Every row comes from one small tree of marks. The marks that hang from a mark follow it in brackets, in the order of their numbers. Every link used is in the known rows. Which tree was each row made from?
In the rows, zero is written as 128.
Known rows
q_715{q_481}: [136 134 116 124 105 109 124 140 138 135 132 133 144 111  98 134 134 144
 156 112 123 141]
q_227{q_37 q_956{q_481{q_715{q_698{q_145{q_415}}}}}}: [155 173 133 100 120 159 134  99 112 100 168 199 103 171 100 105 143 159
 137 187 172 164]
q_481{q_715 q_956{q_227}}: [135 167 167  96 143 120  91 120 132 136 163 171 104 170 136 124 149 150
 186 121 150 128]
q_715{q_481{q_956}}: [147 154 131 115 112 101 100 141 135 134 149 148 135 130  96 135 140 158
 175 108 135 137]
q_781{q_415 q_698{q_145 q_715}}: [139  94 152 112 127 128 104 124 120  81 127 201 167 143 125  25 136 118
 170 181  87 147]
q_481{q_715{q_698{q_145{q_415}}} q_956{q_227{q_37}}}: [145 166 152  95 125 154 103 112 131 114 171 194 128 178 110  94 140 154
 203 153 170 148]
q_227{q_37 q_956{q_481{q_715{q_698{q_781{q_415}}}}}}: [170 163 152  93 117 133 122 119 122  96 166 219  96 159 118  90 158 161
 126 189 148 145]
q_956{q_227 q_481{q_715}}: [122 155 138  99 127 130 124 119 132 128 156 148  98 119 133 116 178 160
 159 152 149 165]
q_145{q_415 q_698{q_715{q_481{q_956}} q_781}}: [148 125 129 153 105 155 103 138 116 131  78 213 164  90  74 134 159 158
 196 110 155 146]
q_698{q_145}: [137 127 108 131 129 143 118 116 119 112 147 140 152 154 121  94 121 131
 138 153 124 136]
q_715{q_481{q_956} q_698}: [151 143 109 107  88 102 114 146 142 117 132 162 154 116  80 126 126 159
 187 120 133 145]
q_145{q_415}: [105 120 140 146 134 160 138 125 119 138 101 134 134 115 121 141 130 129
 147 117 154 152]
q_781{q_415{q_145} q_698{q_715}}: [124  97 178 105 109 119 109 135 118  97 131 176 143 139 131  54 127 109
 191 168  83 132]
q_227{q_37 q_956{q_481{q_715{q_698}}}}: [162 177 136  88 116 135 135 108 118 106 171 189  89 166 106 115 145 156
 122 180 160 146]
q_37{q_227{q_956}}: [141 147 155 124 147  91 119 103 108 113 116 163 112 130 127 115 134 153
  92 160 128 126]
q_481{q_715 q_956}: [145 159 158  99 144 121  96 109 127 134 160 188 112 189 124 130 130 138
 196 110 137 118]
q_227{q_37 q_956}: [154 172 148 113 128 134 122 123 117 118 161 149  94 161 124 121 132 141
  82 165 157 124]
q_481{q_715{q_698} q_956{q_227{q_37}}}: [150 171 159  83 120 127 104 122 140 121 173 182 110 170 119 110 142 150
 188 143 159 131]
q_698{q_145 q_715{q_481{q_956}} q_781}: [193 113  95 137  99 139  90 136 117 101 142 229 185 169  92  44 152 165
 195 156 106 121]
q_227{q_37 q_956{q_481{q_715{q_698{q_781}}}}}: [173 169 135  97 110 131 135 117 122 103 167 208  96 165 112 102 154 162
 119 182 152 139]
q_956{q_227{q_37} q_481{q_715{q_698}}}: [141 163 136  86 107 138 136 118 140 116 173 156  99 121 118 103 171 160
 155 175 162 167]
q_145{q_415 q_698{q_715{q_481} q_781}}: [141 112 118 159 101 161 120 138 118 129  69 204 169  79  76 135 156 150
 184 112 146 146]
q_781{q_415 q_698{q_145 q_715{q_481}}}: [146  97 143 110 113 117 103 132 127  86 131 204 177 130 105  30 140 130
 188 171  85 155]

Write each row's tree
[156 169 146  86 121 137  98 114 135 110 185 189 125 186 114  88 138 154
 193 159 155 135] -> q_481{q_715{q_698{q_145}} q_956{q_227{q_37}}}
[135 165 139 105 117 135 125 128 133 124 175 116  90 101 132 104 185 166
 113 175 167 169] -> q_956{q_227{q_37} q_481}
[160 182 148  92 129 135 126 104 116 116 179 183  78 172 116 119 152 156
 116 172 163 144] -> q_227{q_37 q_956{q_481{q_715}}}
[139 123 145 138 122 124 100 136 132 117 101 178 144  81 120 127 152 140
 135 131 123 127] -> q_145{q_698{q_781{q_415}}}
[144 150 117 104  89 103 107 156 146 117 137 147 149 103  90 121 141 168
 179 129 141 153] -> q_715{q_481{q_956{q_227}} q_698}
[153 134 162  97 112 119  95 125 130 110 153 224 134 181 123  98 127 139
 226 135 114 113] -> q_481{q_715{q_698{q_781{q_415{q_145}}}} q_956}
[148 170 145 107 110 108  97 146 141 136 170 135 122 121 103 125 156 168
 160 125 154 145] -> q_715{q_481{q_956{q_227{q_37}}}}
[138 135 114  98 112 127 141 110 131 113 141 178 121 134 106 120 146 146
 179 147 134 155] -> q_956{q_481{q_715{q_698}}}
[163 141 131 113 129  95 124  92 107  91 129 223 128 147 114  80 148 173
 129 189 120 141] -> q_37{q_227{q_956{q_481{q_715{q_698{q_145 q_781}}}}}}
[109 112 187 105 110 100 115 138 128 105 141 151 132 128 142  81 124 112
 173 157  85 136] -> q_781{q_415{q_145} q_698}
[143 147 145 101 113 124 115 125 113 100 146 210 110 156 123 105 145 156
 159 178 125 142] -> q_227{q_956{q_481{q_715{q_698{q_781{q_415{q_145}}}}}}}
[159 113 126 136 107 130  93 144 129 114  94 209 166  79  90 105 159 146
 170 133 115 129] -> q_145{q_698{q_715{q_481} q_781{q_415}}}
[152 152 135 105 135  99 123  85 107  93 133 204 123 147 109  92 140 167
 131 188 130 149] -> q_37{q_227{q_956{q_481{q_715{q_698{q_145}}}}}}
[173  85 119 143 125 161  93 129 113  84 126 227 182 155 125  18 150 137
 164 184  94 124] -> q_698{q_145 q_715 q_781{q_415}}
[142 132 135 150 105 155  98 146 120 133  82 203 158  79  84 129 171 165
 190 116 161 152] -> q_145{q_415 q_698{q_715{q_481{q_956{q_227}}} q_781}}
[171 146 122 111  75 102 112 164 151 113 147 178 152 111  94  97 157 177
 168 143 135 139] -> q_715{q_481{q_956{q_227{q_37}}} q_698{q_781}}
[139 124 134 101 103 128 128 120 129 105 150 197 125 135 118  98 148 146
 200 161 114 149] -> q_956{q_481{q_715{q_698{q_781{q_415{q_145}}}}}}
[162  92 135 133  93 132 100 153 124 108 128 203 167 128 109  61 149 141
 199 152  88 119] -> q_698{q_715{q_481} q_781{q_415{q_145}}}
[125 146 125  94 112 129 132 124 137 116 146 157 110 112 122 112 167 160
 167 160 149 170] -> q_956{q_227 q_481{q_715{q_698}}}
[136 116 179  97  99 102  92 143 123 101 146 188 147 141 111  58 134 129
 222 155  88 139] -> q_781{q_415{q_145} q_698{q_715{q_481{q_956}}}}
[167 125 135 129 111 126  77 144 127 115 105 219 161  94  90 105 164 156
 183 129 123 128] -> q_145{q_698{q_715{q_481{q_956}} q_781{q_415}}}
[156 140 154  98 122 128  83 128 136 101 155 223 145 169 129  69 150 158
 205 157 127 134] -> q_481{q_715{q_698{q_145 q_781{q_415}}} q_956{q_227}}
[161 101  96 127  82 119 117 150 144  89 126 198 195 105  90  66 135 156
 176 158  97 148] -> q_715{q_481 q_698{q_145 q_781{q_415}}}
